In the rows, 128 means zero.
Known rows, with every step that occurs:
fari > gozalo > lofi > muzabe: [128 116 109 161 153 202 154  84  97 193 173 127 105 159 148 116 119 129]
vimik > fari > muzabe > gozalo > lofi: [100  66 127 119 126 181 143  85  73 164 165 127 117 130  62  82 133 126]
muzabe > vimik: [130 140 144  98 104  96 116 132 111 105 134 115 102 124 102 185 116 160]
vimik > lofi > muzabe > gozalo: [115 106 135 109 137 185 111  93 109 142 142  89 133  97  58  81 111 111]
figuvin > muzabe > fari > gozalo > lofi: [ 89 107  88 168 132 161 133 108  56 149 213 151 129 133 178 152 189 135]
fari > figuvin > muzabe > vimik > lofi: [ 72 156  96 139  91 126 133 121 114 118 181  94 128  83 106 135 135 123]
vimik > lofi > muzabe > figuvin: [100  73 119  87 129 166 100 140 115 153 164  74 120 101  77  98 102  95]
gozalo > lofi: [ 99  95 110 141 136 128 130 118 103 159 155 140 126 145 154 130 122  93]
lofi > muzabe > fari > figuvin: [147  84 114 145 117 167 111 160 116 127 178 112 138 103 114 107 151 121]
figuvin > muzabe > fari: [106  90  93 122 121 122 129 146  77  97 185 137 147 110 143 144 194 139]
muzabe > vimik > lofi: [ 92 119 133 135 105  87  97 126 119 123 128  92 102 103  90 151 115 137]
gozalo > lofi > muzabe > vimik: [116  78 112  98 126 129 139 113  78 149 179 111  93 151 112 169 108 132]
fari > figuvin > muzabe: [108 164  91 130 115 167 164 124 126 123 182 130 156 108 144 113 148 113]
fari > muzabe: [138 106 108 112 157 173 140 116  90 134 147 116 117 135 113 103 149 169]
bafe > lofi > muzabe: [120  48 110  81 133 178 113 117 101 142 150 135  96 136  86 108 138 130]
vimik > fari > gozalo > lofi: [ 95 117 130 208 107 143 154  94 133 196 143 140 104 144 127 104 125 119]
figuvin > muzabe > fari > gozalo: [119 138 107 154 125 162 129 121  81 116 185 139 132 115 151 148 194 172]
vimik > lofi > muzabe > fari > figuvin: [108  67 100 181 118 159  94 153 124 144 172  91 135  79 103  73 152  99]
gozalo > lofi > muzabe: [113  66  95 128 149 162 154 109  94 173 173 125 118 155 137 114 121  99]
fari > gozalo: [142 178 142 160 132 166 130 102 130 149 126 129 114 133 139 131 125 158]

Rows:
[107  39 102 162 134 134  96 145 103 139 156  95 123  97  98  91 164 116] -> vimik > lofi > muzabe > fari
[110  56 112  63 136 176 122 136  83 168 198 108 116 140 118 137  94  83] -> gozalo > lofi > muzabe > figuvin
[138 117 125  82 133 142 125 120  72 111 152 100  91 132  87 158 137 200] -> fari > muzabe > vimik
[131 109 134 138  70 132 157 135 149 139 154  97 100 109  50 117 107 143] -> lofi > muzabe > vimik > fari > figuvin
[123 107 125  95 139 215 123 109  86 187 199 109 103 144 128 138  93 113] -> fari > gozalo > lofi > muzabe > figuvin
[101  78 115 153  75 131 161 124 125 169 181 107  96 128  76 121 102 107] -> gozalo > lofi > muzabe > vimik > fari > figuvin
[109 118 145 101 131 159 112  94  85 142 158 138 135 128 113 137 108  90] -> muzabe > gozalo > lofi
[115 128 132 182  80 128 147 139 175 149 129 124 131 105  93  81 123 104] -> vimik > fari > figuvin
[144 112 131  84 118 130 136 125 103 117 152 100  96 132  85 165 114 166] -> lofi > muzabe > vimik
[119  52  94 158 124 166 114 149  91 160 206 123 135 122 142 111 144  86] -> gozalo > lofi > muzabe > fari > figuvin
[110  89 115 197 120 177 176  87 125 206 160 128  97 152 111  86 124 124] -> vimik > fari > gozalo > lofi > muzabe
[102  98 112 119 133 133 108 113  80 129 146  81  93 109  75 125 135 177] -> fari > muzabe > vimik > lofi
[126  84 135 120  86 110 159 129 128 131 139 100  88 126  49 137 119 161] -> lofi > muzabe > vimik > fari
[100 168 128 148  78 128 172  97 116 127 159 122  97 121  90 162 150 191] -> figuvin > muzabe > vimik > fari > gozalo
[119  88 115 194 136 173  96 120 105 159 156  97 111 103 109  95 161 148] -> vimik > lofi > muzabe > fari > gozalo
[ 69 127 110 139  85 173 168  93 107 151 202 141 154 103  91  91 131  70] -> vimik > fari > figuvin > muzabe > gozalo > lofi
[133 113 126 158 104 133  88 167 123 115 160 128 144  94 130 125 152 115] -> muzabe > fari > figuvin
[ 89 118 114 117  74  88 175 122 111 105 161 122 110 116  77 158 152 160] -> figuvin > muzabe > vimik > fari
[156 106 127 156 136 182 113 126  97 141 163 118 112 126 122 127 161 171] -> lofi > muzabe > fari > gozalo
[116  96 121  84 160 203 122  82  47 150 178 128 126 136  99 111 127 131] -> fari > muzabe > gozalo > lofi
[145  57 113 125 133 144 114 152  95 120 163 115 125 121 113 124 163 140] -> lofi > muzabe > fari
[130  73 143  37 129 208  95  94  83 127 152 134 105 117  44 113 122 128] -> bafe > lofi > muzabe > gozalo
